Each row was made from one walk, in order. Every step used is in the known rows, and no mark comes twice. Write each row's walk.
Known rows
latod, zufaf, reditil: [0.98, 2.53, -2.47, 0.48, 6.46, 1.92, -1.29, -1.41, -0.08, 1.14, -1.96, -1.99, -1.92, -2.54, -1.64, -0.87, 0.87, -0.69, -0.81, 0.00, 1.64]
zufaf, reditil, rafili, latod, foduv: [-0.37, 1.67, -0.75, -1.11, 2.73, 2.44, 5.68, -3.89, -1.45, -2.18, -0.17, 0.19, 3.50, 0.86, 1.12, -2.22, 5.73, 0.09, -2.26, 3.99, 3.81]
latod, reditil: [0.28, 2.80, -0.83, -0.09, 2.55, -0.35, 1.08, -2.52, -0.56, 0.29, -2.89, -3.22, -1.82, 0.04, -2.14, -0.69, -1.33, -1.79, 0.34, 0.11, -1.44]
rafili, dabike, reditil, zufaf: [1.39, -0.47, 2.71, -4.43, 2.21, -2.79, 0.52, 1.39, 0.21, -0.74, 5.13, -3.84, -1.21, 1.30, -2.17, -3.79, 2.99, 1.44, -1.10, -1.37, 4.35]
dabike, foduv, latod, reditil, zufaf: [2.30, 0.38, -2.97, -1.15, 0.74, -1.64, -0.19, -2.25, 6.81, -3.54, 1.94, -3.80, -0.60, -4.33, 1.49, -4.58, 3.29, -4.39, -2.90, 4.90, 0.05]
tovug, foduv, latod, reditil: [0.54, 3.90, -1.10, 1.62, -1.83, -0.54, 1.00, -4.20, 2.19, -1.48, -1.76, -6.69, -0.98, 2.65, 2.53, -3.96, 2.72, -5.11, 0.18, -0.26, -2.79]
rafili, latod: [0.35, 1.03, -1.69, 0.29, 0.63, 1.76, 0.00, 0.83, -0.79, 0.81, 0.81, -2.21, 3.55, 0.74, 1.78, 0.99, 0.80, -0.22, -2.11, 1.96, 1.83]
zufaf, reditil: [1.45, 1.77, 1.41, 0.83, 3.68, 2.59, 0.85, -2.20, -1.95, 0.44, -0.66, -0.91, -2.12, -0.35, -1.98, -2.25, 1.38, -1.05, -0.14, -0.42, 1.00]
reditil, rafili, dabike: [0.22, -0.40, -1.21, -3.29, 0.26, -2.38, 1.92, 0.43, -1.00, -0.71, 2.17, 0.24, 0.79, 2.08, -3.58, -1.57, 4.72, 4.39, 1.01, 0.82, 1.71]
desika, foduv, reditil, zufaf: [-1.21, 0.83, -1.06, 1.36, 0.00, -6.24, 1.53, 0.80, 2.83, -2.94, 5.34, -0.66, -2.55, -0.96, 0.54, -3.93, 0.05, -1.35, 3.02, -0.81, 3.07]
latod, foduv, rafili, dabike, reditil, zufaf: [-2.22, -3.62, 1.25, -4.17, 0.96, -3.93, 2.89, -3.32, 3.48, -0.10, 4.28, 0.10, -4.38, 2.71, 1.95, -4.91, 4.58, 4.49, -0.30, 1.29, 4.28]
tovug, foduv: [-1.00, 0.55, 1.90, 0.11, -3.63, -0.73, 0.18, -2.21, 0.51, -1.51, -0.29, -2.04, -2.13, 2.10, 2.62, -0.68, 0.14, -0.25, 1.88, -2.63, -0.26]
rafili, latod, zufaf, reditil: [1.50, 3.66, -4.19, 0.68, 7.20, 3.48, -1.41, -0.55, -0.94, 1.97, -1.05, -4.12, 1.54, -1.58, -0.07, 0.44, 1.78, -0.77, -2.76, 1.93, 3.42]
desika, foduv, latod: [-2.26, -1.27, -2.22, 2.45, -1.33, -2.94, 1.81, -0.85, 3.99, -3.15, 2.83, -1.42, 1.42, 1.02, 4.01, -3.20, 2.34, -3.88, 0.63, 1.44, -0.24]
dabike, foduv: [-0.98, -2.36, -0.71, -0.79, -0.87, -0.92, 0.08, -1.00, 4.03, -1.72, 1.25, -0.79, -2.41, -1.17, 0.52, 0.21, 0.53, -0.09, 0.37, 2.34, -0.22]
latod, zufaf, reditil, rafili, dabike, foduv, desika: [1.90, 0.11, -2.87, -2.64, 4.65, -3.68, -1.88, -4.23, 2.10, 1.17, 1.56, -2.92, -4.98, -0.62, -2.33, -2.07, 6.82, 6.09, -1.90, 3.92, 4.84]
rafili, dabike: [0.02, -0.73, 0.46, -0.97, 0.48, -1.18, 0.83, 0.04, -0.75, 0.21, 1.91, -2.57, -1.31, 2.30, -3.21, -0.33, 1.27, 4.14, 1.24, 0.47, 1.73]
tovug, foduv, latod: [0.07, 0.83, -0.06, 1.84, -4.25, -0.34, 0.07, -1.59, 2.65, -1.48, 0.98, -3.36, 0.59, 2.78, 4.57, -3.20, 3.94, -3.23, -0.13, -0.30, -1.21]
zufaf, reditil, rafili, latod, foduv, desika: [1.14, 2.11, 1.01, -0.09, 1.60, 0.34, 2.68, -5.95, -2.28, 0.34, 0.02, -0.02, 2.28, 1.85, 3.68, -1.82, 6.02, 2.46, -4.60, 5.05, 5.31]
zufaf, reditil, rafili: [1.57, 2.10, -0.33, -1.68, 3.64, 1.38, 2.16, -1.94, -2.19, -0.48, -0.44, 1.63, 0.15, -0.66, -2.28, -3.66, 4.92, -0.42, -0.28, -0.29, 0.82]
reditil, rafili, dabike, foduv: [-0.78, -2.63, -1.90, -4.14, -0.66, -3.40, 2.23, -0.62, 3.11, -2.34, 3.39, -0.67, -1.56, 1.09, -3.19, -1.79, 5.23, 4.53, 1.28, 2.94, 1.70]
dabike, reditil, zufaf: [1.33, 0.18, 2.21, -3.64, 1.60, -1.34, -0.58, 1.00, 0.94, -1.02, 3.11, -1.35, 0.05, -0.96, 1.13, -3.47, 1.97, -2.52, -2.29, -1.91, 2.46]

Write each row's walk
[0.64, 2.39, -1.93, -3.33, 2.76, -2.84, 2.99, -2.20, -1.44, -0.47, -0.75, -2.91, -0.76, 2.05, -5.71, -2.09, 3.66, 2.67, 1.32, 0.82, -0.09] -> latod, reditil, rafili, dabike
[2.80, 3.16, -6.09, -0.24, 5.57, 1.17, -0.29, -0.63, 1.94, -0.07, -0.06, -0.83, 2.99, -2.28, -0.18, -4.40, 8.02, -3.11, -3.09, 2.54, 0.51] -> foduv, latod, zufaf, reditil, rafili
[1.71, 1.39, 0.21, -2.57, 3.89, 0.19, 2.89, -1.89, -2.84, -0.04, 1.43, -0.71, -0.98, 1.90, -5.70, -3.93, 6.02, 3.58, 0.99, 0.10, 2.46] -> zufaf, reditil, rafili, dabike
[2.20, -0.43, -2.33, -2.13, 1.40, -2.72, 0.67, -2.13, 6.01, -3.45, 3.74, -6.21, -1.86, -2.04, -1.80, -5.06, 4.30, -0.46, -1.50, 5.35, 1.97] -> rafili, dabike, foduv, latod, reditil, zufaf
[-1.46, -1.23, -0.68, -2.40, 2.13, -2.51, 0.68, -1.08, 1.01, 4.40, 2.67, -2.16, -4.93, 5.58, -0.91, -3.97, 4.64, 3.21, 1.42, -0.94, 0.28] -> foduv, rafili, dabike, reditil
[0.52, 2.19, -7.24, -2.21, 3.33, -0.37, -1.37, 1.72, 0.76, 0.67, -0.05, -0.67, 5.67, -1.54, 1.73, 1.32, 3.99, 0.89, -3.21, 2.45, 2.66] -> reditil, rafili, latod, zufaf
[2.06, 3.23, -0.44, -0.19, -1.61, -1.25, -0.17, -3.52, 3.18, -3.22, 0.73, -4.99, -0.18, -0.76, 3.54, -5.22, 2.78, -4.49, -1.26, -0.03, -0.07] -> tovug, foduv, latod, reditil, zufaf
[-1.62, 1.27, -4.66, -0.63, 1.79, -5.82, 4.92, -3.07, 2.64, -3.57, 2.05, -4.47, 0.49, 3.16, -1.61, -5.92, 5.78, -1.19, 1.70, 2.16, -0.25] -> desika, foduv, latod, reditil, rafili, dabike
[-0.83, -1.27, 2.91, 1.17, -2.39, -2.72, 0.53, -4.83, 0.84, -0.09, -0.24, 0.47, -1.43, 1.58, 4.50, 0.76, 0.34, 2.95, -2.52, 3.13, 3.01] -> latod, foduv, desika
[-1.00, 1.49, -6.75, 0.64, 5.17, -2.40, 1.93, -2.09, 3.64, -2.97, 1.04, -0.98, 1.62, -1.70, 1.94, -5.08, 6.69, -3.83, -0.52, 1.33, 1.17] -> desika, foduv, latod, zufaf, reditil, rafili
[-0.45, -0.15, 1.55, 1.42, -2.00, -1.12, 0.47, -4.03, -0.08, 0.83, 0.40, -1.78, 2.03, 2.17, 6.06, 1.64, 1.20, 2.97, -4.37, 5.14, 4.74] -> rafili, latod, foduv, desika
[-2.56, -0.73, 1.22, -2.29, -1.43, -3.03, 0.92, -3.32, 1.58, 2.82, 2.26, -4.17, -7.03, 7.72, 1.88, -4.69, 4.75, 3.18, 3.13, -3.72, -0.01] -> tovug, foduv, rafili, dabike, reditil
[-0.71, -0.07, -7.56, -0.14, 6.04, 1.76, -2.16, -3.42, 5.30, 3.36, 0.02, -1.82, -3.65, -1.99, 2.90, -1.13, 3.90, 1.58, -1.85, 4.85, 1.57] -> dabike, foduv, rafili, latod, zufaf, reditil
[1.32, 3.14, -2.93, 0.08, 0.34, -3.35, 2.04, 1.80, -0.33, 1.04, 1.96, 0.14, 0.17, 1.64, -3.44, -3.47, 4.89, -0.65, 1.55, 0.22, -0.06] -> foduv, reditil, rafili
[0.46, 0.93, 3.54, 1.19, -4.85, -2.71, -2.92, -4.32, -0.24, 0.89, -0.14, -2.18, -3.78, 2.85, 5.26, -0.23, 0.68, 2.13, -0.53, -1.45, 1.35] -> tovug, foduv, desika
[0.18, 5.76, -6.79, 0.07, 0.47, -3.15, -0.27, 1.07, 1.29, 1.15, 1.43, -4.95, 1.55, 2.54, 1.53, -1.19, 5.60, -0.49, 0.70, -0.17, 2.03] -> tovug, foduv, reditil, rafili, latod, zufaf
[0.66, 3.46, -2.72, -2.32, 2.38, -1.48, 2.25, -2.14, -0.56, -0.75, -2.69, -0.53, 0.22, -0.24, -2.45, -1.95, 2.25, -1.28, -0.16, 0.50, -1.63] -> latod, reditil, rafili
[0.75, 1.49, -3.17, -1.93, 0.22, 0.45, 1.20, 1.15, -0.84, 0.02, 1.10, 0.51, 5.69, 0.57, 1.14, -0.14, 4.47, 0.32, -2.45, 2.24, 1.58] -> reditil, rafili, latod
[-1.81, 0.50, -2.64, 0.47, -3.15, 0.43, -0.88, -3.22, 1.98, 2.64, 0.54, -1.05, -1.33, 3.93, 6.84, -0.93, 2.71, 2.12, 0.62, 0.04, 0.01] -> tovug, foduv, rafili, latod
[1.32, 2.78, -4.26, -1.79, 6.39, 0.50, -0.01, -1.27, -0.41, 0.23, -1.59, 0.70, 0.32, -2.81, -2.22, -1.97, 4.47, 0.00, -1.16, 0.26, 1.59] -> latod, zufaf, reditil, rafili
[-1.20, 0.66, -1.28, -0.57, -0.31, -5.08, 6.24, -0.94, 0.45, -1.30, 3.22, -1.52, -1.26, 4.71, -4.85, -3.23, 6.02, 4.25, 2.81, 2.67, 3.03] -> latod, foduv, reditil, rafili, dabike
[0.17, 2.25, -6.82, 0.75, 7.13, 2.77, -2.09, -2.33, 1.27, 5.09, -1.14, -1.15, -1.21, -0.95, 2.38, -1.22, 3.47, 1.84, -1.93, 2.67, 1.89] -> foduv, rafili, latod, zufaf, reditil
[-1.13, -1.31, 1.70, -4.10, -1.56, -3.94, -0.25, -2.64, 2.59, 1.18, 4.66, -2.68, -6.17, 4.43, 2.88, -5.70, 5.06, 3.78, 1.77, -3.38, 2.58] -> tovug, foduv, rafili, dabike, reditil, zufaf
[-3.67, -3.64, -1.06, -0.75, -0.62, -2.54, 3.52, -4.39, 2.92, 0.80, 1.27, 1.40, -4.27, 3.77, 0.80, -1.38, 2.93, 7.07, 2.03, 3.23, 1.54] -> latod, foduv, rafili, dabike
[1.92, 2.96, -4.02, -1.74, 2.12, -2.38, 3.05, -1.52, 0.67, -0.72, 0.66, -4.48, 1.72, 2.74, -4.09, -4.86, 7.24, -0.35, -0.65, 3.09, -0.86] -> foduv, latod, reditil, rafili, dabike
[0.85, 1.23, -5.23, -1.60, 0.69, -1.82, 2.17, -2.60, 5.46, -2.39, -0.18, -2.80, 0.79, -1.07, -0.21, -4.70, 6.54, -4.44, -1.55, 5.08, -2.73] -> dabike, foduv, latod, reditil, rafili
[1.26, 2.36, -2.40, -1.03, 0.91, -4.44, 2.82, 1.99, -0.87, 1.37, 3.83, -2.16, -1.17, 4.17, -6.47, -3.83, 5.99, 3.48, 2.96, 0.65, 1.55] -> foduv, reditil, rafili, dabike
